Known rows, with every way that one mark hangs from another
Y(D(C E F Q) U): [ 16 -16  -5 -21 -10 -31  -2   1  16 -26  -1  36 -11  13   8  35 -26  60
  27  34]
Q(C(Y)): [  7  15  -1 -23  24  14  25   9   9  22  -9 -30   1  -6  -7   0  19  -6
 -21   0]
Y(D(E) U): [  3  -3   1 -32   3 -29   6 -17  -8  -2 -12 -10 -14   7  24  -3 -35  31
  23   3]
C(D(E F) Y): [-10  -5  14  10  -7 -20   2   7  12   4   1   4 -11 -12 -13   6  -3 -13
   1  -6]
D(C(F) Q): [  6  -6   1   7  -5  30  -5   5   4  -6   5  14  18   1 -12  12  18   0
  15  26]
Y(D(C(Q) F) U(E)): [ 26  -6 -10  -8 -12 -10  28 -11 -18   3  -9  19 -12   9   8  19 -33  -8
   0  -6]
Q(C(D E)): [  1  17  17  -8  16  13   4  -8   5  30 -10 -44  11 -38  -9  -4   1 -52
 -17   2]
Q(C): [ 12   6  -1 -27  24  16  11   0  16  11  -5 -22   7   4   4   5  12  -8
  -4   4]
U(Y(D(F))): [  6 -20   0 -17   6   4 -33  -6 -14 -24  19  15  -3  30  19  11 -13  22
  33 -14]
C(D(E(U) F Q) Y): [-21   4   5  31 -17 -34   3  11  25  -4   8  30   0   1 -21   4  17 -10
 -11  -2]
D(C F Q): [ 14 -12  -4  -5  -1   9  -4  14  26 -27  13  35  11  16  -7  41  10  23
  15  17]
U(E Y(D(C))): [ 17 -14 -15 -11  -2  36   4   3 -24 -31   6  17  11  25  28 -26 -13   5
  28  20]
U(E Y(D(Q))): [  9 -12 -16   1   3  37   7  -5 -20 -20  17  17  17  31  28 -28 -10  28
  37  13]
C(Y(D(E) U)): [ -2   5   1 -29   3 -33  21  -8 -14   9 -15 -20 -19  -2  13  -6 -27  31
   6  -1]
F(D(C(Y(U)) Q)): [  5   1   2   2  -1 -16  -1  11  14  27  -7  -4   3 -19  -7  23   1  43
   7  15]
Q(C(F)): [ 11   0   7 -14  15  22  -5  -3   3  24  -6 -21   6  -2  -3  -1  15 -27
  -4   5]
F(D(E)): [ -8 -15  10   6  -3 -14 -18   1  25  -4   0   4  -4  -7   8  -8  -5  12
  19  -5]
F(D(C(E(U(Y))) Q)): [-11  -2  -5  33 -14  -4 -45  15  15 -16  11  15  21  -8  -1  -3  22  -8
 -13   3]
Q(C(D E(U(Y)) F)): [-12  11  11  24  -2   7 -41  -3 -15  32  -3 -29  14 -20  -8 -29  23 -83
 -31  -7]
F(D(C)): [  5 -10   8   0  -1   5 -17   6  19  -4   1   7   8 -10   0  10   2   5
  19   6]
D(E(U) F): [ -8  -9  -3   2 -13 -42 -10   5  27 -29   5  32  -5  28   6   8   5 -16
  -8 -19]
U(E Y(D(F Q(C)))): [ 27 -20 -17 -10  10  27  -1   5   3 -13  17  31   6  34  20  -2  -3  32
  23  22]

Rows
[ 12   6  13 -28  13  -7  12  -2   0   9  -4 -22 -13 -19 -10  18 -10 -11
 -23 -10] -> Q(C(E Y(D(F))))
[ -6 -11  -6 -11   4   8 -19  -3 -12 -30   7   4  -5  20  23 -23 -10  27
  25   5] -> U(Y(D(E)))
[  3  11   4 -35  12 -21  21 -16 -26  22 -11 -30 -10  -1  11   3 -27  23
  11 -13] -> C(Y(D U))
[-11  -3 -23  18 -12   1 -19  24  20 -44   8  38  14  29   5 -11  32  16
  -7  28] -> D(C E(U(Y)) Q)
[-12   1 -13   2   2   4 -18  -7 -11 -23  19  19  15  33  14 -16  12  20
  18  -2] -> E(U(Y(D(Q))))
[ -9  -4  16  36  -6  14 -22 -13  -6  35   0 -11  -2 -24 -17  -2   9 -36
  -3 -32] -> C(F(D) Q)
[  7 -25 -12  -2  -9   9 -27  15  13 -54  17  52  -3  27   7  15   0  57
  30  35] -> U(Y(D(C E F Q)))
[ -1  18  12  -8  20  15  21   4   5  40  -9 -36   4 -24 -16  -6  16 -27
 -12   6] -> Q(C(D Y))
[-11   6   2  32 -12   3  10  18  18   6 -12   1 -15 -32 -28  -2  15  -5
 -30  -2] -> F(D(C(Q Y) E))
[-18  -2 -20  19  -6  -6 -20  13  14 -30  12  24  12  33  12 -18  26  15
  -3   4] -> D(E(U(Y)) Q)
[-21 -12  -9  35 -11 -18 -44  12  26 -18  15  31   8  18  11 -20  23  24
   8   1] -> F(D(E(U(Y)) Q))
[ 18  -3 -10 -19   2  -2  32 -19 -17   9  -1   3   9  16  29  -7 -35  32
  35   9] -> Y(D(Q) U(E))
[  1 -16  -4   2  -4  -9  -4   8  32 -26  12  31  -1  18   1  25   3  31
  15   6] -> D(E F Q)
[-16  17  24  40  -9  22  -6 -20 -28  43  -8 -39   6 -51 -28 -10   1 -90
 -27 -30] -> C(D E F Q)
[ -5   4  13  23   0   4  -1 -12  -1  21   5   0  -2 -12 -22  21   1 -42
  -5 -31] -> C(D(F) Q)
[  7  19 -12   5   1  -2  52  -5 -27  43 -19 -32  -5  -5   4  -9 -11 -26
 -31 -32] -> C(Q Y(U(E)))
[-11  11  -8  25 -21 -25  17  22  19 -19  -6  30 -16   4 -30  14  27 -32
 -57 -16] -> D(C(Q Y) E(U) F)
[  4  15  13  -5  10  15   8   3  -9  36 -15 -49   0 -34 -17  -5  14 -48
 -40  -7] -> Q(C(E F Y))
[ 10  -4  -4 -33  -3 -23   7  -6  -2 -16 -15   2 -11   5  16   5 -30  32
  18  25] -> Y(D(C E) U)
[ -7  16  -7  15  -6  14  33  19   5  -6 -14  -4 -11 -17 -26  -1  20 -14
 -42   1] -> D(C(Q Y) E)
[-14   7  -6   8  -4   1 -21  -9 -17 -22  14   3  16  11  11 -17   4  -4
  -4 -10] -> C(E(U(Y(D(Q)))))
[ -7   9  16   7  -4  17   9 -12 -27  12   2 -21   4 -28 -16  -7  -6  -9
  -2  -3] -> C(E F Y(D(Q)))
[  1 -25  -3 -11  -1  -8 -32   1  -3 -37  14  25 -14  29  20   1 -15  30
  28  -2] -> U(Y(D(E F)))
[ 12  -1   5 -13  14  28   2 -12   0  13   4  -1   6  -1  -7   0   7  13
  20  26] -> Y(D(Q(C(F))))
[-13  15   0   5   0   6  35  -6 -13  -1  -8 -11 -20 -13 -15 -16  -3  -1
 -20 -15] -> C(Q Y(D(E)))
[ -2  22   0 -13   9 -10  33 -19 -34  36 -14 -36 -17 -13  -5   4 -18   3
 -17 -29] -> C(Q Y(D U))
[ -8  23  18  -5   3 -23  12 -12 -24  49 -19 -60   1 -43  -4   0 -21 -36
 -18 -21] -> C(D E Y(U))
